What can hang from each mark:
mapu: dipu tobub
katu: tobub
dipu: kebok mapu
luno: tobub
sibin: tobub
kebok: dipu
tobub: katu kebok luno sibin

Known rows, with every way that one mark hangs from another:
[mapu [dipu kebok] tobub]: -3.55 +1.82 +0.70 +1.15 -0.12 +1.06 +2.74 -1.88 -0.52 -5.35 -0.63 +1.09 +1.19 -1.70 +1.27 +2.20 -2.62 -0.91 -0.81 -1.24 +1.81
[katu [tobub [kebok dipu] luno sibin]]: +0.04 -1.08 +0.94 -3.53 -1.14 +3.85 -3.90 +2.11 +0.60 +3.24 -2.03 -0.41 -0.98 +0.80 -0.62 +2.09 -1.05 -1.77 -1.60 +2.79 +3.15
[tobub katu [kebok dipu] luno sibin]: +2.18 -0.04 -2.85 -1.09 +0.32 +2.13 -0.40 -2.13 +3.50 +3.57 -2.21 -3.11 +2.33 +1.92 -0.43 +1.45 +2.58 -3.42 +1.04 -2.33 -0.14
[sibin [tobub katu]]: -0.26 -1.42 +2.68 -0.39 -0.40 -2.03 +2.94 -2.71 -3.27 -1.53 +2.10 -0.66 -0.97 -2.54 -1.78 -0.58 +1.25 +3.88 -1.12 +0.72 +1.46
[sibin [tobub kebok luno]]: +0.27 -1.46 +0.82 -3.07 +0.54 +0.64 -2.24 +0.19 +1.90 -3.40 -1.19 -4.36 -3.34 -3.70 -3.29 +2.12 +0.52 +4.59 -3.35 -1.00 +0.12
[luno tobub]: +0.71 +1.00 -0.63 -1.28 -0.03 -2.99 +0.87 +1.73 -3.04 -1.65 +4.77 +3.74 -4.41 -2.02 -0.86 -3.17 -4.33 +2.92 +0.07 +1.12 +1.14
[luno [tobub katu kebok sibin]]: +1.24 -2.18 -4.48 +1.22 +0.37 -1.11 +2.77 -0.55 -1.87 +4.35 -0.16 +2.51 +0.81 +1.69 +3.07 -1.21 +1.75 -2.93 +4.46 -2.27 -3.40
[sibin tobub]: -0.48 -0.47 +3.54 -1.39 -0.69 -1.64 +1.00 -0.73 -2.94 -2.09 +3.02 +0.46 -3.97 -3.88 -2.15 -0.60 -1.50 +5.38 -3.25 +3.46 +2.78
[dipu kebok [mapu [tobub sibin]]]: -0.22 -0.59 +0.83 +4.90 -1.09 +0.77 -0.22 +2.82 -2.15 +0.08 -0.80 +2.99 +2.11 +1.64 +4.98 -1.24 -0.17 +0.26 -0.63 +2.12 -3.44
[tobub katu sibin]: +0.88 -1.56 -2.45 +0.75 +0.17 -1.61 +3.09 -3.13 -3.44 +3.96 +1.61 +1.87 +2.02 -1.08 +2.51 -0.93 +1.99 +0.21 -0.56 +1.25 -0.15
[dipu kebok [mapu [tobub katu luno]]]: +0.90 -0.07 -0.04 +2.18 +0.21 +0.51 -1.06 +1.49 +0.57 -5.46 -2.35 -2.06 +3.04 +0.32 +1.15 -0.70 +1.44 +1.99 -0.62 -4.23 -3.91
[tobub sibin]: +0.43 -0.80 -1.67 +0.05 +0.02 -0.99 +1.19 -1.14 -3.38 +3.20 +2.67 +2.88 -0.87 -1.85 +1.82 -0.71 -0.89 +1.95 -2.62 +3.86 +1.19
[dipu kebok]: -1.14 -0.39 -0.64 +1.90 -0.99 +2.60 -0.42 -0.88 -1.54 -1.73 +2.73 +2.34 -0.34 -1.60 +1.21 -1.64 +1.05 +3.27 -3.18 +1.36 -0.11
[tobub katu]: +0.17 -0.26 -1.85 +0.04 +0.61 -2.03 +2.20 -3.17 -2.64 -0.50 +3.20 +1.07 +0.80 -1.92 -0.25 -1.99 +1.47 +2.25 -0.85 +0.20 +0.88
[kebok [dipu [mapu tobub]]]: -0.29 +3.42 +4.47 +1.05 -1.22 -1.73 -0.91 +2.34 +0.17 -2.18 +2.51 +1.88 -0.88 +1.25 -1.43 -2.03 -4.39 +0.06 -0.01 +2.83 +2.59
[luno [tobub katu kebok]]: +0.24 -0.62 -3.10 +0.53 +0.92 -1.60 +1.98 -0.71 -1.25 +0.16 +1.41 +1.29 -0.32 +0.57 +0.44 -2.35 +1.04 -0.92 +3.79 -3.33 -2.29
[mapu tobub]: -0.61 -0.28 +0.20 -1.46 +0.51 -2.57 +2.11 -0.46 -2.90 -2.45 +1.77 +1.50 -0.78 -3.07 +0.70 -0.64 -3.68 +1.66 -0.80 +1.77 +2.65
[kebok [dipu [mapu [tobub luno sibin]]]]: +2.20 +2.37 +2.40 -0.85 -0.89 -1.33 -2.15 +3.51 +1.53 -0.33 -1.11 -0.63 -0.26 +0.99 -0.48 +0.50 -4.61 -0.37 -0.84 +1.62 +1.18
[luno [tobub katu [kebok dipu] sibin]]: +1.65 +0.23 -1.89 +1.05 -1.08 +0.40 +2.54 -0.62 +0.18 +5.24 +0.13 +2.28 +0.85 +4.40 +1.14 -1.44 +0.50 -5.32 +5.88 -1.20 -0.73
[dipu kebok [mapu [tobub katu sibin]]]: +0.17 -1.32 -0.10 +5.30 -0.91 +0.39 +1.47 +0.49 -2.16 +0.86 -1.86 +2.36 +4.85 +2.48 +5.46 -1.39 +2.50 -1.28 +1.34 -0.39 -4.59
[luno [tobub kebok sibin]]: +0.96 -1.30 -3.43 +0.57 +0.44 -0.41 +0.84 +1.31 -1.67 +3.71 +1.10 +3.11 -1.94 +0.79 +2.52 -0.99 -0.89 -1.18 +2.27 +0.71 -1.99
[tobub kebok]: -1.29 -0.58 -2.06 +0.04 +1.12 +0.15 -0.53 -1.05 -0.09 +0.10 +1.72 +0.55 -1.53 -1.55 +0.14 -0.43 +1.45 +1.23 -1.49 +0.88 -0.36

Rows:
-1.68 +0.30 +3.56 +1.21 -1.73 +2.53 -4.79 +4.25 -1.09 +4.79 +0.10 +3.42 -0.77 +3.90 +0.76 -0.47 -0.30 -1.83 -0.41 +5.50 +0.86
[katu [tobub [kebok [dipu mapu]] sibin]]
+2.19 -0.79 -2.66 +0.06 -0.15 -2.97 +3.77 -0.34 -4.46 +3.34 +2.18 +3.88 +0.00 +0.20 +2.13 -2.57 -0.72 -0.54 +2.90 -0.23 -1.03
[luno [tobub katu sibin]]
+2.58 -1.12 -3.48 -1.69 +0.97 -1.18 +0.82 -2.44 -1.08 +1.49 -0.19 -1.53 +1.35 -2.30 +0.75 +0.31 +1.22 +1.64 -2.01 -1.34 -0.66
[tobub katu luno sibin]
-0.24 -3.10 -1.37 -3.01 +0.26 +2.36 -3.71 +2.16 -1.39 +2.21 -2.40 -0.74 -1.50 -1.48 +1.18 +2.46 +0.37 +0.89 -3.27 +1.96 +0.67
[katu [tobub kebok luno sibin]]
-1.11 +2.18 +5.88 +1.76 -1.61 +1.10 -2.96 +2.08 +2.44 -0.65 +1.35 -0.58 -2.93 +1.64 -3.46 -0.50 +0.19 +1.77 -0.69 +2.49 +0.34
[sibin [tobub [kebok [dipu mapu]]]]
+1.30 +0.07 +2.40 -2.59 -0.48 +1.89 -0.44 -2.17 +3.48 -1.94 -1.91 -5.35 -0.54 +0.20 -4.34 +1.90 +1.77 +0.29 +0.47 -2.82 +1.41
[sibin [tobub katu [kebok dipu] luno]]
-0.32 +0.81 -0.71 +0.49 -0.06 +1.22 +1.10 -3.18 +1.47 +1.77 +1.21 -0.27 +1.75 +1.95 -1.16 -0.76 +2.89 -2.64 +2.28 -1.24 +1.45
[tobub katu [kebok dipu]]
-0.17 -1.96 -1.89 +3.70 +0.96 -1.76 +1.62 +0.28 -1.01 +3.01 -2.51 +0.69 +4.10 +2.38 +4.15 -0.49 +2.93 -3.16 +2.79 -0.78 -4.69
[dipu [mapu [tobub katu kebok sibin]]]
+1.74 -0.08 -1.04 -2.26 +0.36 +1.47 -0.32 +0.53 +2.97 +1.39 -3.20 -2.41 +0.77 +1.05 +0.77 +2.74 -2.27 -3.55 +1.22 -0.61 +1.71
[mapu [tobub [kebok dipu] luno sibin]]
+1.55 -1.45 -4.06 -1.58 +1.43 +1.56 -1.80 +0.16 +1.66 +2.01 -1.33 -1.71 -0.25 -1.83 +0.81 +1.91 +1.29 +1.00 -2.44 -0.55 -1.32
[tobub kebok luno sibin]
-1.22 +0.41 +2.11 +4.02 -0.75 +0.36 -0.89 +2.93 -1.26 -3.85 +0.43 +2.34 +0.71 +0.44 +2.49 -2.19 -0.55 +2.20 -1.29 +1.03 -2.01
[dipu kebok [mapu tobub]]
-3.91 +1.20 -0.86 -1.17 +1.78 -0.98 +2.31 -2.05 +1.17 -3.36 -1.37 -0.44 +0.36 -1.89 +0.05 +3.28 -2.07 -2.50 +0.67 -1.34 +1.72
[mapu dipu [tobub kebok]]
+1.57 -0.93 +1.39 -2.96 +0.25 -1.58 +0.63 -1.96 -0.46 -3.96 -0.02 -4.02 -1.51 -3.91 -3.50 +0.68 +0.32 +5.17 -2.70 -1.81 +1.27
[sibin [tobub katu luno]]
+0.72 +2.94 +0.95 +2.37 -0.79 -0.97 -0.77 +2.05 +1.45 +0.64 +2.06 +1.67 -0.20 +4.47 -1.83 -3.73 +0.49 -2.43 +5.06 -1.84 -2.45
[luno [tobub katu [kebok [dipu mapu]]]]
+0.19 -2.39 -4.55 +1.51 +1.05 +0.22 +2.13 -3.07 -0.93 +5.00 -0.37 +0.72 +2.88 +0.60 +3.36 -0.08 +4.55 -1.90 +1.08 -0.61 -2.37
[tobub katu kebok sibin]
-2.28 -0.84 -2.83 +0.52 +1.60 -1.24 +4.86 -4.17 +0.20 +1.54 -3.95 -0.42 +4.35 +0.43 +3.45 +3.80 +1.28 -5.81 +3.13 -2.75 -0.60
[mapu dipu [tobub katu kebok sibin]]
-1.14 +2.60 +0.03 -4.64 +1.81 -2.24 +1.12 -0.89 +1.58 -6.68 -1.50 -2.56 -1.19 -4.55 -2.50 +3.50 -5.34 +1.19 -2.51 -2.37 +3.80
[mapu dipu [tobub luno]]
-1.95 +1.85 +0.20 -1.43 +0.54 +1.64 +0.76 -0.76 +2.00 -7.49 -2.88 -2.41 +0.18 -3.10 -0.66 +3.72 -2.85 +0.55 -2.42 -3.73 +1.54
[mapu [dipu kebok] [tobub luno]]
+0.38 +1.10 +3.59 -3.22 -0.58 +2.19 -2.40 +0.16 +3.93 -2.52 -0.72 -4.53 -3.35 -1.01 -4.84 +2.27 -0.71 +1.99 -1.86 -0.24 +2.69
[sibin [tobub [kebok dipu] luno]]
+0.70 -1.14 -4.02 -2.02 +2.18 +0.16 -0.54 -1.97 +2.01 -1.55 -0.97 -3.96 +1.23 -1.67 -1.05 +0.81 +3.46 +1.03 -1.08 -4.53 -1.60
[tobub katu kebok luno]
+1.22 +1.57 +2.42 +2.26 -1.00 -1.80 +1.63 +0.22 -1.07 +2.49 -0.39 +2.11 +3.34 +3.51 +1.93 -1.45 -1.12 -3.26 +2.89 +1.57 +0.20
[kebok [dipu [mapu [tobub katu sibin]]]]
-1.03 +1.43 +3.92 -2.03 -0.85 +2.44 -7.36 +4.86 +1.93 -1.79 -0.45 -1.33 -2.25 +1.47 -3.73 +0.02 -1.44 +1.29 -2.60 +1.79 +1.58
[katu [tobub [kebok [dipu mapu]] luno]]
+0.83 -2.15 -0.34 -2.47 +1.11 +0.28 -0.10 -1.74 +1.44 -2.51 -2.31 -5.53 -0.66 -2.23 -2.66 +1.72 +3.22 +2.86 -1.11 -3.46 -1.18
[sibin [tobub katu kebok luno]]
+0.77 +1.46 -0.82 +0.27 -0.55 -0.07 +1.65 -0.78 +0.68 +1.09 +1.56 +1.16 -0.48 +3.20 -1.45 -2.20 -0.13 -3.39 +5.82 -2.70 +0.38
[luno [tobub katu [kebok dipu]]]
+1.59 +3.04 +2.65 -0.94 -0.30 -2.10 -0.67 +1.27 +1.91 -4.20 -0.72 -2.16 +1.51 +0.92 -2.86 -0.80 -2.29 -0.18 +0.96 -2.11 +0.98
[kebok [dipu [mapu [tobub katu luno]]]]
-0.64 -1.19 -1.18 +2.65 +0.63 -1.28 -0.33 +2.49 -0.65 +2.20 -1.33 +1.60 +1.33 +1.50 +3.90 +0.25 +0.05 -1.52 +0.16 +1.63 -3.25
[dipu [mapu [tobub kebok sibin]]]
-0.68 -0.19 +3.45 -0.26 -1.31 +1.37 +1.78 -3.26 +0.97 +0.60 +0.24 -2.23 +0.01 +1.37 -2.59 +0.32 +2.19 -1.08 +2.13 -0.09 +1.58
[sibin [tobub katu [kebok dipu]]]
-1.88 -3.27 -0.35 -0.99 -0.10 +2.08 -1.64 +1.33 -3.92 +4.51 -0.31 +2.81 -0.43 -0.12 +3.02 +0.62 +0.96 -0.36 -1.57 +4.48 +0.82
[katu [tobub kebok sibin]]
+0.05 +0.51 -0.73 -0.49 +1.79 -1.28 -3.40 +3.56 +2.46 -4.23 -2.01 -2.56 -0.64 -1.23 -0.93 +0.62 -1.02 +1.65 -1.28 -1.88 -2.45
[dipu [mapu [tobub kebok luno]]]
-0.35 +1.74 +1.06 +3.14 -0.99 +1.53 -2.82 +1.80 +2.06 +4.60 +0.96 +2.19 -0.01 +3.50 +0.66 -1.00 +0.97 -2.09 -0.18 +2.76 -1.35
[tobub [kebok [dipu mapu]] sibin]
-0.98 +0.51 +3.99 -0.59 -1.65 +1.95 -0.54 -0.82 +1.28 -0.10 +1.11 -0.94 -3.08 +0.27 -3.01 +0.87 -0.25 +0.50 -0.34 +2.54 +3.24
[sibin [tobub [kebok dipu]]]
-1.37 +2.56 +2.03 +2.38 -0.53 +0.89 -3.61 +1.78 +2.73 +0.36 +2.56 +0.91 -1.16 +2.26 -2.02 -1.94 +0.24 +0.09 -0.88 +1.87 -0.25
[tobub [kebok [dipu mapu]]]
